Every row comes from one small tree of marks. The marks that hang from a mark follow it in brackets, in the order of their numbers. Every link used is in the known rows. Which tree was each row made from?
Known rows
j216[j380[j832] j712[j375]]: [ 26  -3 -27  38   0  -2 -20 -25  34 -17  -4 -10 -27 -22 -22  -3  17  -6]
j751[j216]: [ -7   4 -10 -10  22  -1   2  -3   2  -7   3 -14   3  11   7  16   3   2]
j348[j375[j380 j712[j832]] j959]: [ 20  -6  -7  26  -5   7 -18   3  26  14  -2 -27  25   4   4  10   3  -1]
j216[j380[j375]]: [ 12  -2 -22  18  -4  -4  -7   4  18 -17   1 -15 -16 -14   4  -9   7  -8]
j712[j216[j380] j832]: [ 38   7   3  31  20   2 -13 -10  39  -1  -1 -14 -12 -12  -7   8   6  -6]
j216[j712[j832]]: [ 23  -5  -3  28  12   2 -12 -11  15  14  -2   3  -3  -9 -12  -5  -1 -11]
j751[j216[j712[j832]]]: [ 15  -2 -12  18  34   1  -9 -14  18   7   2 -11  -1   2  -4  10   2  -9]
j751[j216[j380[j375[j712[j832]]]]]: [ 15   1 -21  25  32   0 -25  -7  27   4   0 -38 -11  -5   9   7  11 -18]
j216[j712]: [ 10  -3  -4   7  -3  -1  -1  -6   3   3  -2   2  -6  -8  -6  -9   0 -10]
j751[j216[j380[j375]]]: [  4   2 -31   7  18  -5  -5   3  21 -24   4 -29 -13  -3  11   6  10  -5]
j380[j832]: [ -4   1 -11   4   0  -4  -8  -2  10 -12  -4   2   1  -3  -9   8  -1   6]
j216[j380 j712]: [ 22  -2  -9  16  -9  -3  -4 -16  14  -6   0   0 -17 -14  -6  -6  10 -16]
j751[j216[j380[j375] j712]]: [ 15  -2 -36  15  14  -6  -6  -3  23 -21   2 -27 -19 -12   5  -2  10 -16]
j348[j959]: [-14  -3  -7  11  -6  -1   5   2  12   7   1   0   9  12  -5   0  -1   9]
j348[j375[j712[j216 j832]] j959]: [ 22   5  -2  28  16   6 -10  14  44  19  -5 -33  14   6  -7   6  -7   8]
j375[j380]: [ 13  -4  -2  -1 -10   2  -8  -6  -3  -9   1  -8  10  -8  10   7   8  -9]
j375[j712[j216]]: [ 13   9  13  -2  12   3 -10   0   9  14  -7 -23  -1  -8   3   1   1 -11]
j380[j375[j712] j832]: [ -5  -1 -20   9   2  -4 -22   8  10  -2 -10 -20  -2 -14  -1  -4  -1  -7]

Write each row's tree
[ 34  -3   0  15   0   8 -24   2  14   7  -3 -27  16  -8   9  10   4  -9]	j348[j375[j380 j712[j832]]]
[ 32   2 -15  21  12   4 -24 -11  33 -23  -7 -31  -3 -22  -6  14  12   1]	j712[j216 j375[j380[j832]]]
[ 27   5 -19  18   8  -3  -6  10  34 -20  -2 -29 -18 -20   3  -6   4  -7]	j712[j216[j380[j375]]]
[ 36  -8 -21  31  34   9 -26 -27  26  -2   2 -32  -3 -11   0  12  17 -14]	j751[j216[j712[j375[j380] j832]]]
[ 39   3  14  17  17   8 -29 -11  19  16  -6 -30  11 -17   7  12   7 -21]	j375[j380 j712[j216 j832]]
[ 21  12  -1  13   5  -3 -21 -11  30  -6  -9 -23 -12 -17  -7  12  10 -11]	j375[j712[j216[j380[j832]]]]
[ 17  -6 -20  19   0   3 -25 -16  18 -20  -4 -18  -1 -17  -4  11  14   1]	j712[j375[j380[j832]]]
[ -5   0  -8   7 -10   2   1  14  15  12  -2 -20  13  12  -1   0  -3   9]	j348[j375[j712] j959]
[ 22   6   1   1   2   1 -27  -8  16  -5 -11 -29  10 -20   3  18   8 -14]	j375[j380[j832] j712[j216]]
[ 26   7  16  18  26   6 -21  -4  22  25  -7 -23   1  -9  -3   4  -1 -12]	j375[j712[j216 j832]]
[ 22  10 -11  15   6  -6 -11  -7  36 -23  -5 -13 -13 -14 -11  14   7   0]	j712[j216[j380[j832]]]
[  2   2 -24   4  17  -3 -14  -2  15  -7   0 -39 -13  -6  14   4  13 -17]	j751[j216[j380[j375[j712]]]]
[ 28   0 -16  28  27  -1 -13 -23  29  -2   4 -13 -13  -3  -4  12  12 -15]	j751[j216[j380 j712[j832]]]
[  4  -2 -19  10 -20   0 -16   5  22  -8  -6 -25  25   2  -1  16   3   6]	j348[j375[j380[j832] j712] j959]
[ 30   8 -18  32  15   0 -19 -14  48 -24  -6 -25 -25 -19 -17   8  14   4]	j712[j216[j380[j832]] j375]
[ 18   0 -18  21  -8  -8 -12 -18  22 -17  -4   3 -17 -17 -15   2  10 -10]	j216[j380[j832] j712]
[ 31  -8 -10  44  21   7 -20 -18  27  13  -2 -10 -15 -14 -17 -11   6  -8]	j216[j712[j375 j832]]
[ 35   0  -5  15  12   8 -16  -8  24 -12  -3 -34  -4 -19   4   5  13  -5]	j712[j216 j375[j380]]
[ 44 -12 -11  42  11   9 -28 -25  24   5  -1 -17  -5 -23  -7  -3  14 -16]	j216[j712[j375[j380] j832]]
[  9  -5 -18   8 -20   2   2  13  18 -13   2 -18  23   7   6  10   1  12]	j348[j375[j380] j959]
